In the rows, 128 means zero.
Known rows, with every step that occurs:
farupeb, pufo, ravu, kugupi, lugi, narosur: [126 137 173 158 110 128 147 126 121 115 115 143 134 140 178 134 154  91
 135  84 121 107 108 135 146 103 107 148 123]
bomo, ligu, pufo, lugi: [134 173 119 116 122 145 143 153 158 156  86 154  92 132 171 140  90 120
 150 120 137 124  93 106 140 142 138 116 124]
ravu, kugupi, lugi, narosur: [119 137 196 122 105 136 157 141 167 117 103 120 148 128 172 135 110 127
 138 115 128 103 110 142 156 108 113 143 121]
farupeb, pufo, lugi, narosur, ravu, kugupi: [139 122 195 143 117 134 136 116 146 135 101 144 113 154 152 124 159  60
 150 101 141 112 103 119 142 105 116 127 120]
bomo, ligu: [174 141 160 125 121 155 146 160 170 129  82 131 107 125 144 137  87 181
 140 133 136 119  96 118 139 122 101 130 133]
vufed, kugupi, lugi, pufo, ravu: [101 157  12 156 113 121 156 130 150 113 111 140 113 152 142 130 167 130
 125 100 120 141 113 127 128 114 123 131 135]
pufo, lugi, narosur, ravu, kugupi, vufed: [ 71 126 236 119 102 132 159 124 179 122  97 116 144 153  98 124 158  73
 158 139 132 125 117 119 118  96 112 141 121]
kugupi, ravu: [160 144 166 155 137 133 163 139 128 135  91 142 121 146 130 129 112 177
 138 163 113 142 113 123 124 124 111 165 128]
ravu, kugupi, tizup: [ 96 137 168 132 140 163 146 143 152 131  99 158 142 129 189 134 107 147
 125 137 126 133  91 136 159 113 127 165 112]
vufed, kugupi: [138 146  61 144 104 148 161 138 174 144  93 132 120 136 123 127  95 167
 150 126 137 131  97 125 137 125 118 121 127]
bomo, ligu, pufo: [166 177 119 135 122 155 135 155 153 144  91 156 103 127 186 141  78 170
 146 113 132 113  91 110 159 133 120 132 125]
pufo, lugi, narosur, ravu: [153 129 193 121 136 132 168 123 176 137  86 121 109 156  80 131 156  97
 144 137 141 130 120 113 118 116 105 138 124]
narosur, ravu, pufo: [173 125 130 138 139 163 139 138 150 127 104 155  95 154 129 135 125 131
 130 134 134 129 107 120 142 111 115 154 116]
kugupi, ravu, narosur: [163 143 220 142 122 137 149 134 148 142  92 131 134 139 136 132 133 143
 139 152 115 139 111 121 142 102  87 143 132]
farupeb, pufo, zizul, fupevo: [183 131 120 172 122 134 126 133 135 153  73 150 119 139 117 122  97 121
 138  93 132 122  96 121 131  99 138 136 120]
ligu, bomo: [178 165 140 148 124 141 146 126 158 135  93 145 123 131 155 130 132 148
 147 144 128 133 107 133 140 126 132 143 122]
ligu, pufo, lugi, narosur, ravu: [141 163 154 128 136 132 160 119 158 150  95 146 108 157 124 135 151  83
 147 114 134 128 114 106 138 125 122 138 116]
ravu, pufo: [153 134 106 136 124 170 135 148 151 143  97 164  98 141 175 144  89 145
 137 125 142 122 104 126 162 123 129 137 115]
narosur, ravu, kugupi, lugi, pufo: [130 146 119 141 119 124 124 137 152  90 119 138 119 151 183 129 169 134
 124 118 117 127 108 136 146 104 118 153 126]
vufed, kugupi, lugi, pufo, farupeb: [ 95 152   4 125 112 120 135 128 164 149 103 107 122 144 177 126 129 181
 139  92 142 125 102 132 140 119 163  98 141]
lugi, narosur, ravu, kugupi, vufed: [104 131 234 134  99 140 153 126 175 111 105 118 155 147 121 124 146 124
 154 132 129 116 117 123 138  86  91 158 123]
farupeb, pufo: [183 142 110 157 120 140 129 138 132 151  93 165 108 144 186 122 108 183
 155 110 143 119 100 129 147 133 136 130 122]
kugupi, lugi, pufo: [149 156  81 137 124 122 135 146 158 121 101 152 114 146 200 131 148 180
 133 117 134 125 117 138 148 129 137 134 128]
pufo, zizul: [185 142 140 164 123 143 146 125 166 143  88 110 115 130 113 146  66 141
 142 136 137 136 104 128 130 103 113 137 123]
narosur, ravu: [188 139 149 141 137 144 151 137 158 121  94 131 107 151  97 128 135 171
 137 150 132 138 111 123 123 118 102 158 122]
pufo, zizul, fupevo: [166 135 137 148 123 142 148 142 160 144  70 119 123 130  77 133  81 120
 125 122 125 132 102 122 124  93 120 145 120]
ligu, pufo, zizul, fupevo: [146 170 101 156 126 145 137 136 145 155  80 145 121 131 118 138  76 111
 133 100 119 129  96 116 145 104 141 146 112]
narosur, ravu, pufo, zizul, fupevo: [167 112 136 155 139 157 137 132 150 129  85 136 104 148  59 134 111  68
 112 119 121 133 103 113 128  77 117 164 113]
vufed, kugupi, lugi: [120 146  63 135 104 131 175 141 169 131 100 125 133 136 116 116 102 170
 144 132 127 131 106 136 126 130 134 132 126]
zizul, fupevo: [152 136 131 122 127 149 148 164 156 140  71 150 119 135 111 124 118 160
 129 122 127 128 103 124 134 119 128 143 119]
farupeb, pufo, lugi, kugupi: [122 130 102 146 114 125 126 132 147 159  95 157 111 156 197 122 153 121
 159 110 152 121 100 129 129 127 140 116 125]

Rows:
[146 133 139 152 140 155 148 141 118 140  99 169 108 149 158 135  99 139
 132 148 119 133 110 119 143 119 124 164 122]  kugupi, ravu, pufo
[103 154  71 145  98 121 145 127 173 122 112 125 126 146 148 136 183  99
 127  90 121 140 112 126 145  93  96 115 140]  vufed, kugupi, lugi, pufo, ravu, narosur
[123 123 152 116 125 155 150 138 170 160  86 155 102 146 155 145 110  67
 143 111 151 114 114 116 154 123 132 116 118]  ravu, pufo, lugi, narosur
[152 139 174 123 122 129 174 139 168 127  92 128 140 136 142 129 120 159
 141 125 132 113 121 135 143 123 113 144 124]  kugupi, lugi, narosur
[133 116 170 109 146 142 151 122 149 139 105 109 122 152 129 137 141 116
 128 108 140 109 116 126 142 102 137 141 127]  kugupi, lugi, narosur, ravu, pufo, farupeb
[123 146  96 164 116 134 172 129 142 139  97 138 131 144 103 120 102 166
 146 150 113 141 103 119 120 120 111 144 134]  vufed, kugupi, ravu
[151 154 135 147 119 140 120 131 158 131 100 138 105 146 176 154 185 117
 126  93 129 139 113 120 160  89  81 119 134]  lugi, pufo, ravu, narosur
[126 145 147 150 111 157 146 144 138 116 104 123 111 133 146 151 126 116
 125 125 121 137  99 130 137 102  97 146 122]  pufo, ravu, kugupi
[155 157  79 159 131 138 131 137 139 124  99 150  91 152 168 152 159 145
 127 105 129 141 114 120 141 112 105 137 131]  lugi, pufo, ravu
[128 141 160 151 105 136 162 127 159 146  96 122 145 138 110 122 118 136
 147 141 113 140 104 118 139  97  89 126 136]  vufed, kugupi, ravu, narosur
[122 138 147 161 130 126 153 133 134 131 100 133 136 151 155 131 146 167
 137 157 114 132 108 129 124 107  95 164 130]  lugi, kugupi, ravu
[144 151  72 126 132 138 109 133 150 158  91 120 100 144 208 149 120 194
 139  98 153 126 104 126 153 116 152 104 136]  lugi, pufo, farupeb
[167 107 178 154 138 157 147 121 160 133  82 133 118 150  52 138 121  43
 118  99 122 116 113 108 142  67 101 156 114]  lugi, narosur, ravu, pufo, zizul, fupevo
[ 76 128  73 144 118 145 169 131 139 157  97 156 106 154 112 124 105  74
 141 142 121 143 103 110 123 124 144 131 127]  vufed, kugupi, ravu, pufo, lugi
[122 128 211 120 117 139 156 126 175 126  98 114 118 147 115 136 149  60
 140 129 135 123 109 121 134 100 101 136 122]  pufo, lugi, narosur, ravu, kugupi
[204 140 117 185 122 136 124 117 138 153  92 137 111 140 148 133  81 140
 152 109 141 126  99 128 138 108 126 133 123]  farupeb, pufo, zizul
[ 95 139 152 171  93 144 129 134 118 125 109 151 133 146 176 124 138 129
 154 107 126 127 101 127 129 103 121 147 122]  farupeb, pufo, ravu, kugupi, vufed
[106 139 195 135 111 138 170 134 148 102 109 110 138 133 137 145 142  92
 126 112 117 119 114 136 141 100  93 156 124]  pufo, ravu, kugupi, lugi, narosur
[121 144 156 126 106 138 151 153 158 113 107 127 134 127 175 132 102 149
 132 133 124 123 100 145 143 120 128 144 119]  ravu, kugupi, lugi
[109 121 188 134 137 143 163 129 139 157  89 158 110 155 136 139 115  63
 138 135 127 125 118 109 139 117 129 142 124]  kugupi, ravu, pufo, lugi, narosur
[109 131 136 163 127 110 139 123 115 156  98 158 122 165 175 116 164 109
 154 136 129 131 103 121 113 124 130 142 131]  farupeb, pufo, lugi, kugupi, ravu
[ 82 139 135 139  99 132 143 140 172 133  98 129 154 148 165 124 141 184
 161 145 138 123 113 133 126 109 112 145 124]  lugi, kugupi, vufed
[172 120 168 136 138 159 146 125 161 130 100 150 107 155 124 139 136 107
 134 117 138 112 117 115 158 101 101 149 116]  lugi, narosur, ravu, pufo
[150 121 118 119 145 162 127 129 141 148 101 118  95 152 129 144 123 143
 131 122 145 127 100 119 139 105 140 137 125]  narosur, ravu, pufo, farupeb
[132 142 132 159 108 132 139 137 110 111 116 143 119 140 177 128 149 113
 131 102 121 125  99 139 132 115 125 150 122]  farupeb, pufo, ravu, kugupi, lugi
[ 93 122 216 141  98 123 140 116 151 135 104 144 142 160 145 110 167  75
 169 112 140 115 110 118 124 103 128 136 121]  farupeb, pufo, lugi, narosur, ravu, kugupi, vufed
[174 143 111 168 125 139 138 133 112 141  98 159  97 149 149 132 139 144
 140 107 134 135 103 120 128 122 115 144 124]  farupeb, pufo, ravu
[136 134 127 137 117 120 189 120 179 116 104 114 145 150  72 112 151 135
 144 125 124 121 117 125 126 109 102 146 129]  vufed, kugupi, lugi, narosur, ravu
[164 176  94 172 125 144 138 120 147 154  98 134 114 132 151 151  60 134
 147 116 130 132  98 121 150 111 131 140 116]  ligu, pufo, zizul
[152 117 163 119 144 158 137 116 151 152  99 115 108 153 129 147 131 119
 134 105 148 109 107 117 152  94 126 132 125]  lugi, narosur, ravu, pufo, farupeb
[109 141 111 120 127 122 116 127 147 113 117  99 118 150 189 135 167 149
 123 106 133 124 101 137 141  98 143 131 134]  narosur, ravu, kugupi, lugi, pufo, farupeb
[ 90 131 206 129 116 123 149 129 161 151  94 117 137 151 139 133 175  84
 143 153 123 140 110 121 122  98  90 131 135]  pufo, lugi, kugupi, ravu, narosur
[153 175 178 135 117 156 135 145 151 139  99 137 109 125 162 155 129 107
 133  98 118 126  95 103 159 102  74 125 131]  bomo, ligu, pufo, ravu, narosur
[114 154  98 159 112 150 116 139 137 111 111 145  99 144 199 157 149 111
 123  97 124 134 103 127 157  98 103 134 128]  lugi, pufo, ravu, kugupi
[ 49 135 136 121  99 122 151 139 178 146  89 126 140 153 141 123 154 134
 163 151 146 133 113 127 107 118 135 131 125]  pufo, lugi, kugupi, vufed
[ 57 113 136 131 114 139 139 130 169 133 104 143 122 173 123 122 178  81
 150 148 142 132 113 120 112 102 133 151 119]  narosur, ravu, pufo, lugi, kugupi, vufed
[105 133 190 140 102 146 143 137 164 106 108 124 142 147 121 120 133 151
 150 151 125 132 107 129 123  99 109 159 120]  narosur, ravu, kugupi, vufed
[136 136 167 131 119 135 156 139 158  94 114 116 131 143 132 124 143 138
 128 146 119 130 106 141 126 108 111 166 120]  narosur, ravu, kugupi, lugi
[ 85 123 122 138 139 147 127 127 116 156 105 122 123 154 185 145 127 141
 132 130 130 120  98 124 138 100 135 143 133]  lugi, kugupi, ravu, pufo, farupeb
[125 120 109 136 119 144 174 120 172 120 112 139 130 154  96 118 134  95
 136 111 128 112 116 123 143 104 114 145 122]  vufed, kugupi, lugi, narosur, ravu, pufo
[149 177 119 146 129 153 147 147 134 132  97 151  96 132 158 153 101 134
 134 107 120 129  95 104 143 123 101 144 127]  bomo, ligu, pufo, ravu
